Every row comes from one small tree of marks. The marks that hang from a mark follow it in brackets, in the order of their numbers. Every link used is in the known rows. Which tree was each row made from?
In the rows, zero is written as 128.
Known rows:
K142[K636[K521[K77 K579]]]: [ 76 149 144 145 128 121 179 143 153 116 125 123 114 137 141 115 129 119
 137 116 117  71 141]
K579[K521[K77 K636]]: [187 148 140 149  97 127  89 150 121 147 116 130 134 162 134 101 106 173
  90 117 126 122 118]
K142[K172 K361]: [143 139 151 108 106  74 100  84 122 103 103 141 166 111  91 113 138 148
 135 147 120 190 159]
K361[K142[K172]]: [192 130 140  73 113 114 105  92 100 130 111 141 145  78 122 157 159 180
 150 133 133 174 147]
K172[K142[K361 K636[K521[K77]]]]: [ 41 108 109 133 135 122 129 119 142  85 124 115 134 104 136 105 149 112
 152  93  94 125 142]
K579[K521]: [223 143 159  88 102 102 116 112 129 144  87 143 162 141  94  76 144 220
  88 116 110 126 128]
K361[K142[K172 K636]]: [150 123 133  90 120 119  99 102 117 125 127 154 181  65 125 154 169 152
 191 137 117 146 132]
K959[K51 K521[K636]]: [232 147  71 127 151 148  78 106 152 177 154 136  98 145 124 114  50 159
  89 131 125 154  83]
K361[K142[K172 K636[K521[K77 K579]]]]: [ 49 117 152 125 128 136 152 132 119 104 124 135 108 101 156 161 170  94
 199 116 148 105 167]
K51[K959[K521[K77 K579]]]: [112 150 143 134 147 160 164 122 129 173 106 112  54 143 180 128  87 140
  51 141 116 165 173]
K142[K172 K636[K521]]: [120 136 141 116 126  96 117 105 134 122 120 152 166 113 107 106 143 136
 188 100 131 104 133]
K521[K77[K142[K361]] K636]: [149 127  90 158 119 138 109 139 139 112 161 113 144 141 114 125 138 120
  97 142 115 134 104]
K959[K51]: [234 152 102  87 112 106 122  82 141 160 127 119 132 127 104 135  93 182
  81 130  90 129 107]
K521[K77[K142[K172]] K579 K636]: [135 138 126 169 125 132 128 163  72 114 152 106 113 155 153 203 105  99
 139 147 173 133 125]
K77[K142[K636[K521[K579]]]]: [123 117 121 109 154 142 177 142 148 108 148 129 149 131  95 119 182 155
 159 119 129  57 113]
K51[K959]: [185 151 129  83 128 132 115  89 132 160 108 125 142 112 124 124 132 212
  78 138  84 150 151]
K172[K142[K636[K521[K77]]]]: [ 85 126 107 129 135 130 138 136 125 115 123 114 120 103 155 130 126 129
 142  76 110 102 121]
K142[K172 K361 K636[K521[K77]]]: [ 41 126 140 149 109  93 123 100 147 102 119 142 153 122 114  94 144  65
 174 104 118 122 160]
K361[K142[K172 K636[K521]]]: [120 113 133  85 133 131 111  98 131 119 126 160 159  74 109 125 194 152
 210 105 134 114 140]
K77[K142[K172 K361] K521[K579 K636]]: [ 92 102 151 141 133 132  92 160 108 104 125 134 125 136 123 136 121  96
 155 177 169 179 124]

Which tree is each row?
[ 84 111 149  95 144 134 135 120 127  94 124 151 132  90 123 149 192 150
 219 129 150 118 162]	K361[K142[K172 K636[K521[K579]]]]
[  4 110 126 140 144 130 152 139 132  64 123 108 108 113 148 131 150 111
 165 118 109 128 166]	K172[K142[K361 K636[K521[K77 K579]]]]
[133 129 126 150 106 111 139 129 102 140 142 127 170 119 133 164 133  72
 142 113 123 102 111]	K521[K77[K142[K172 K636]]]
[126 103 133 132 124 127  61 136 120 128 126 144 154 123 107 112 123  98
 144 153 157 177 103]	K77[K142[K172 K361] K521[K636]]
[168 150 113 139 135 133 168 114 139 173 121 109  52 161 159 136  50 110
  52 134 123 144 129]	K959[K51 K521[K77 K579]]
[ 50 143 161 157 121 103 161 137 122 107 118 131 113 136 151 144 123  83
 176 112 146  98 162]	K142[K172 K636[K521[K77 K579]]]
[144 169 127 166 124 130 135 159 115 121 135 110 103 153 165 158  81 150
 101 156 133 134 127]	K521[K77 K579 K636]
[176 128  71 165 156 176 137 148 126 160 175 104  55 175 150 168  62  93
  76 138 149 120  87]	K959[K51 K521[K77[K142] K579 K636]]
[119 156 150 129 122 119 186 132 135 122 106 110  80 154 137 115 122 147
  98 112 133 102 151]	K636[K521[K77 K579]]
[158 125 132 130 144 157 118 179 120 142 132 123 113 140 140 134 107 149
 105 163 158 128  84]	K77[K142 K521[K579 K636]]
[138 118 153 140 138 140  99 174  87 135 123 134 112 139 142 159 100 113
 146 159 184 155 101]	K77[K142[K172] K521[K579 K636]]
[196 152  72 158 135 149  93 119 147 187 153 120  74 158 154 127  34 115
  65 120 125 146  88]	K959[K51 K521[K77 K636]]
[103 128 139 127 116  80  97  94 139 100 124 152 201  97  99 114 143 124
 178 149  99 160 148]	K142[K172 K361 K636]
[120 115 148 120 136 138 158 169 143 146 120 135 151 116 133 120 132 122
 117 155 122 100  91]	K77[K142[K636] K521[K579]]
[127 127 102 162 165 203 130 156 118 168 158 107  62 160 176 159 101 122
  71 144 145 139 133]	K51[K959[K521[K77[K142] K579 K636]]]
[ 88  96 121 115 133 113 122  98 145  92 144 147 184 118  66 100 199  98
 196 109 129 100 130]	K77[K142[K172 K361 K636[K521]]]
[203 122 142 116  90 129 145 136 114 154 110 120 146 158 108 104 154 155
  64  97 120  92 116]	K579[K521[K77[K142]]]
[133 133 132 124 128 139 203 144 126 122 130 102  85 157 119 134 156 123
  96 102 147  71 129]	K636[K521[K77[K142] K579]]
[120 118 106  96 152 127 117 121 130 107 123 127 149  92 125 120 149 179
 167  85 109 107 116]	K172[K142[K636[K521]]]
[ 87  92 149 122 116 109 100 126 137 131 115 154 189 101 104  98 151  69
 161 146 121 148 109]	K77[K142[K172 K361 K636] K521]
[146 149 155 135 139 134 107 170 129 143 110 135 108 137 155 115  75 168
 107 169 145 159 107]	K77[K521[K579 K636]]
[212 127  80 124 130 152 151 104 138 191 145 106  81 153 129 128  88  92
  37 101 122 114  84]	K959[K51 K521[K77[K142]]]
[131 101 139 157  96 125  75 139 100 107 136 132 153 164 104 117 150 101
 137 123 153 151 135]	K579[K521[K77[K142[K172 K361]] K636]]
[ 52 111 143 164 118 108 158 137 115  82 144 119 159 128 127 168 153  54
 160 155 124 126 151]	K521[K77[K142[K172 K361 K636]] K579]
[ 79 108 125 134 151 177 171 120 139 144 131 106  78 147 146 121 142 104
  58 150 114 161 171]	K51[K959[K521[K77[K142[K361]] K579]]]
[100 125 124 110 135 106 127  99 186  99 130 149 178 111  79  58 172 152
 159 117  88 102 134]	K142[K361 K636[K521]]
